Every row comes from one small tree of marks. The marks that hang from a mark follow it in brackets, in the order of their numbers. Every link used is in the known rows. Which tree was each row made from?
In the rows, 128 means zero.
Known rows:
q_98[q_634]: [150 102 104 145 139 114 166 132  89  99 127 141 131 121 149 138 124 108
 133 122 150 124 136  95 156 132 124 115 107 114 122 136]
q_147[q_991[q_184[q_478[q_530]]]]: [116 135 117 142 135 111 153 119 103 142  97 114 155 203 160 102 168 120
 140 133 160  89 136 118 180 101 150 146 100  95 128 178]
q_978[q_634[q_98 q_814 q_956]]: [164  78  48 151 144 130 131 164 104 150 142 152 160  79 170  71 110  71
  85 152 106 103 151 100 142 121  81 128  99  58 188 142]
q_184[q_478[q_530[q_991]] q_575]: [152 161 146 151 130 137 154 133 147 145  43 152 132 205 134 108 126 105
 165 148 166 128 109 119 140 129 145 120 105  81 159 144]
q_530[q_478 q_575 q_991[q_147 q_318]]: [159 121 152  79  87 151 161 100 155 161  57 179 116  89 146 161 198 131
 131 100 154 196  80 123 123 120 121  93 115 146 142  65]
q_318[q_634[q_98] q_991[q_530[q_478]]]: [142 129 141 105 108 161 118 189 126 125 115 187 131  69 194 113 147 116
  87 106 159 122 138 139 103 123  60 135 130  98 171 137]
q_891[q_478[q_184 q_530[q_575]]]: [136 120 162 161 136 126 131 130 100 131  61 154 151 182 176 152 169 108
 159 136 167 166 152 126 180 144 154 157  73 134 146 195]
q_956[q_634[q_98 q_814 q_978]]: [156  63 105 164 156  74 160 132  67 170 142 153 169  78 181 102 108  60
  79 128 131  81 137 110 165 107  64 137  91  98 151 110]
q_891[q_478]: [146  94 115 151 128 114 144 155 100 143  71 151 137 158 150 144 167  97
 127 101 166 142 155  97 180 170 160 141  95 101 158 187]
q_530[q_991[q_184]]: [148 143  99 150  84 142 119 142  93 133  89 154 130 135 156 133 172 109
 113 112 148 140 104 118 167 123  97  97 111 119 132 145]
q_318[q_634[q_814 q_978] q_991]: [132 147 110 134 135  90 136 182  67 151 126 182 117  65 203 129 117  90
  78  98 107  77 146 123 119 123  79 132 118  92 158 108]
q_634[q_814]: [135 101 102 143 145  96 143 150  91 154 119 151 158 120 166 124 137 114
 131 115 129 106 132 108 157 142 128 124  87  97 162 138]
q_478[q_184]: [115 129 124 179 128 118 126 118  72 123  95 135 146 147 166 146 156 125
 168 120 144 138 133 135 190 149 102 140  91 122 119 179]
q_969[q_98[q_634[q_814]]]: [128 112 105 130 180 104 137 128  97 112 129 155 160 109 160 127  84 117
 114 134 160 110 145 115 150 117 127 111  94  76 127 139]
q_969[q_98[q_634[q_814 q_956]]]: [115 106  79 143 182 107 139 136  95 111 151 150 163  95 164 114  64 114
 106 136 152  94 140 105 140 118 122 114 101  63 118 144]
q_530[q_478 q_575 q_991[q_147 q_184 q_318]]: [142 136 144  79  71 165 140 118 143 162  62 173 131 100 148 157 208 131
 127 110 165 191  66 121 129 102 114  94 125 165 122  74]
q_634[q_98 q_814 q_956 q_978]: [124  72  56 178 153  86 139 176  89 168 165 158 166  69 182  90  83  60
  84 131 119  66 128 100 134  89  81 148 126  59 145 128]
q_530[q_991]: [164 129 105 150 101 128 140 124 106 131  85 160 114 124 154 137 160 109
 118 103 137 146 120 119 161 141 105  96  99 100 153 138]
q_969[q_98[q_634[q_814 q_956 q_978]]]: [117 107  77 150 181  91 140 136  78 119 156 153 158  88 161 119  55  98
  99 140 147  89 143 106 145 101 112 122 115  58 109 129]
q_969[q_98]: [127 111  98 135 155 110 112 117  94 116  95 146 158 139 161 130 126 118
 125 127 156 134 155 134 162 147 106 121  92  69 115 168]
q_956[q_634]: [153  78 108 153 136  95 162 108  64 137 116 132 154 118 166 121 145  95
 110 116 140 114 142 109 175 161  80 124  77 117 128 140]
q_147[q_991[q_184 q_530[q_575]]]: [126 133 116 104 139 136 160 131  98 129 100 119 158 163 143 106 191 101
 127 127 183  78 149 121 161  93 119 136  91 135 126 156]
q_991[q_147 q_318 q_530[q_575]]: [124  82 125  77 125 135 152 147 118 119  74 106 146 139  95 142 209 129
 169 105 204 162 113 111 126 117 121 102 114 140 131  69]
q_891[q_478[q_184[q_575] q_530[q_991]]]: [143 159 152 179 125 143 125 144 115 138  41 166 138 188 165 152 154  98
 152 132 182 159 131 131 180 149 154 140  82 113 156 180]
q_530[q_991[q_318]]: [161 109 115 125  93 133 138 132 114 128  71 145  92 133 142 144 166 130
 124  89 153 150 107 106 159 135 107  79 105 117 142 103]
q_184[q_478[q_530] q_575]: [137 143 142 149 144 126 153 139 137 142  52 140 150 216 135 104 125 106
 179 156 167 120 121 114 143 140 149 140 104  84 144 156]
q_318[q_634[q_98 q_978]]: [153 100 106 148 124  98 131 152  91 131 123 168 130  89 185 118 138  74
  89 109 127  93 131 108 121 112  62 139 130  90 136 121]
q_956[q_634[q_98 q_814]]: [155  60 108 153 158  94 157 131  88 160 135 148 176  86 185  96 118  80
  85 121 139  87 136 109 157 128  74 128  74 105 162 127]
q_991[q_147 q_184[q_478 q_575] q_530]: [ 92 155 112 132 122 150 135 181 116 144  69 106 195 189  79 107 184 101
 180 139 224 123  91 118 141 110 141 133 143 105 132 132]
q_184[q_478[q_530[q_991[q_147 q_318]]] q_575]: [138 152 143 136 127 133 155 136 155 146  33 136 132 203 118 118 143 114
 175 136 180 143  91 116 133 124 154 111 115  86 151 106]
q_891[q_478[q_530[q_991]]]: [164 114 134 157 111 125 130 148 115 135  66 163 132 175 166 146 168 107
 125 118 166 175 140 113 174 150 161 126  89  94 170 172]
q_991[q_147 q_184 q_318 q_530[q_478 q_575]]: [105 103 141  64  87 165 126 160 123 139  83 123 173 135 108 143 226 147
 166 123 216 179  77 114 132  97 119 116 139 167 108  76]
q_956[q_634[q_98]]: [160  61 105 156 141 104 153 117  85 138 120 140 162 103 177 103 135  77
  92 121 145 108 143 113 163 141  62 130  83 110 138 142]
q_98[q_634[q_814 q_978]]: [145 103 105 153 156  82 173 147  70 132 150 155 139  94 153 137  96  90
 118 128 136  97 131  91 158  97 126 122 117 104 134 104]
q_478[q_530[q_991]]: [164 125 122 153 104 125 123 123 108 116  92 155 135 163 176 136 161 124
 137 135 137 174 121 133 155 132 112 106  89  92 147 139]

Which tree is each row?
[136 128 121 124 138 117 124 212  92 142 134 179 134  57 189 104 117  81
  70 109 144  75 146 130 104  87  56 134 131  84 182 107]
q_318[q_634[q_98 q_814 q_978] q_991[q_530]]
[101 120 150 106 111 155 132 147 128 139  69 123 159 143 105 156 196 153
 195 112 220 181  85 131 151 131 127 126 131 130 123  82]
q_991[q_147 q_318 q_530[q_478[q_184[q_575]]]]
[ 93 127  96 154 110 114 133 148  96 150  90 111 182 171 120 123 186 116
 162 121 166 143  95 115 162 121 144 132 138  99 123 153]
q_991[q_147 q_184[q_478]]
[128 118 148 181 129 120 119 140  92 130  70 146 153 191 174 154 165 120
 162 130 171 170 147 126 196 155 157 157  82 111 147 203]
q_891[q_478[q_184 q_530]]
[149 138 123 135  84 136 144 110 133 161  88 182 141  94 157 158 187 126
 129 102 143 197  87 137 150 139 124 109 123  92 154 113]
q_530[q_478 q_991[q_147]]
[137 109 146  81 124 132 163 129 127 135 105 134 118 138 150 123 182 147
 127  92 185  97 123 104 146 115 126 127 111 114 143 104]
q_147[q_991[q_318[q_634] q_530[q_478]]]
[171 116 146 137 120 132 143 138 125 137  54 171 130 167 166 144 172  97
 122 125 163 171 145 114 158 140 157 124  79 117 168 165]
q_891[q_478[q_530[q_575 q_991]]]
[138 144 169 106  89 157 149  88 142 159  53 175 119  94 155 171 195 142
 154 105 158 201  75 141 143 113 112 103 110 163 133  84]
q_530[q_478[q_184] q_575 q_991[q_147 q_318]]
[140 146 158 163 120 147 124 146 121 137  31 156 124 192 158 157 158 110
 156 123 192 162 122 122 180 146 156 130  86 125 148 158]
q_891[q_478[q_184[q_575] q_530[q_991[q_318]]]]
[129  94  75 157 159 106 172 157  89 121 170 143 150  88 160 115  81 105
 114 127 135  83 123  77 136 121 131 118 108  95 136 126]
q_98[q_634[q_814 q_956]]
[ 92 125 112 138 107 136 128 171 101 137  95  99 192 181  88 113 198 128
 175 128 205 147  94 117 159 102 140 127 146 101 139 145]
q_991[q_147 q_184[q_478] q_530]
[ 96 109 109  94  91 143 109 190  95 114 104 100 159 141 110 136 215 142
 147  97 213 136  78  98 122 108 103 105 148 139 112  70]
q_991[q_147 q_184 q_318[q_634] q_530]
[131  73  53 181 132 101 135 158  84 139 146 147 148  90 171  99 104  59
  93 130 128  93 138 105 140 104  65 150 136  64 116 146]
q_634[q_98 q_956 q_978]
[123  69  60 163 154 112 135 175 116 154 157 153 174  80 186  82  95  87
  94 125 127  74 123  97 124 118  95 137 104  67 161 147]
q_634[q_98 q_814 q_956]
[135 131 169 124 118 144 148  92 115 150  83 181 149 112 183 151 167 129
 162 134 138 163 121 138 159 137 105 150  92 156 123 160]
q_530[q_478[q_184] q_575]
[112 143 105 126 104 154 108 195  75 116 100 136 147 136 153 121 168 117
 125 123 174 127 149 140 159 127  87 126 116 119 132 166]
q_318[q_991[q_184 q_530]]
[141 102 151  69 134 138 177 113 136 140  83 132 123 147 139 124 189 136
 139 107 189 109 139 112 154 105 134 128  94 135 137 111]
q_147[q_991[q_318 q_530[q_478 q_575]]]
[143 109 155 134 135 115 157 117 126 134  74 137 145 195 148 111 147 128
 170 149 144 146 130 113 149 120 143 133  97 102 151 164]
q_184[q_478[q_530[q_575]]]
[126 137 102 120  87 130 121 161 109 147  93 144 128 105 148 142 185 126
 108  84 160 132  63 102 126 108 109  80 128 126 141  63]
q_530[q_991[q_147 q_184 q_318[q_634[q_814]]]]
[142 118 109 144 136  77 144 156  73 153 135 170 135  88 182 130 130  93
 101 105 114  77 123  98 127 122  94 132 117  94 149 103]
q_318[q_634[q_814 q_978]]
[126 140 134 174 142 132 139 151 101 147  45 152 143 170 150 150 153  87
 153 114 182 127 147 114 187 170 153 156  89 119 142 195]
q_891[q_478[q_184[q_575]]]
[118 115 141  82 133 139 169 135 122 137  75  98 132 193 113 100 186 132
 148 116 205  77 128  98 164  77 143 122 107 142 130 129]
q_147[q_991[q_184[q_478] q_318 q_530[q_575]]]
[151 129 135 137 105 148 122 169 123 139  43 154 130 193 152 143 169 104
 130 123 194 158 120 103 165 140 159 120  98 120 146 147]
q_891[q_478[q_530[q_991[q_184[q_575] q_318]]]]
[119  93 102 110 116 104 139 145 105 126  92 120 128 118 141 150 190 130
 137  78 159 140  97  98 118 148 114 107 125 113 123  67]
q_991[q_147 q_318[q_634]]
[109 169 123 124 118 165 126 201 102 133  67 137 146 165 129 104 146 106
 142 133 192 104 137 133 150 122 109 131 126 113 141 167]
q_318[q_991[q_184[q_478 q_575] q_530]]
[128 142 148 177 141 132 125 148 104 136  50 152 156 198 167 150 154  98
 165 139 183 150 145 127 181 161 157 161  81 114 141 193]
q_891[q_478[q_184[q_575] q_530]]
[101 149 132 133 113 146 125 160  96 134  94 150 158 106 154 148 179 133
 152 113 171 178 134 167 155 140 106 140 120 102 147 146]
q_318[q_991[q_147 q_530[q_478[q_184]]]]
[101 128 129 112 117 145 144 159 111 138  82 109 190 172  91 112 203 116
 172 136 203 142 101 118 140  90 135 126 135 130 137 136]
q_991[q_147 q_184[q_478] q_530[q_575]]
[129  96  72 167 158  85 175 158  69 131 176 149 142  78 156 121  72  85
 107 131 128  77 126  80 143  99 119 128 125  89 124 109]
q_98[q_634[q_814 q_956 q_978]]
[159 148 119 120  96 152 139 126 107 134  73 167 127 122 158 130 177  92
 110 123 144 134 113 118 141 108  90  95  96 156 130 135]
q_530[q_575 q_991[q_184]]
[151 148 129 126  89 149 109 153 116 116  76 152 125 169 171 132 163 125
 130 133 165 142  89 114 128 118  99 100 107 127 122  97]
q_478[q_530[q_991[q_184[q_575] q_318[q_634]]]]
[113 149  99 127 139 102 138 180  91 147 118 167 143  65 193 133 149 104
  93  87 120 102 130 131 100 144 102 125 111  89 169 102]
q_318[q_634[q_814] q_991[q_147]]
[132 161 144 180 128 138 127 141 116 143  39 158 151 182 157 158 168  95
 156 127 186 172 124 138 172 148 161 142  89 106 155 165]
q_891[q_478[q_184[q_575] q_530[q_991[q_147]]]]
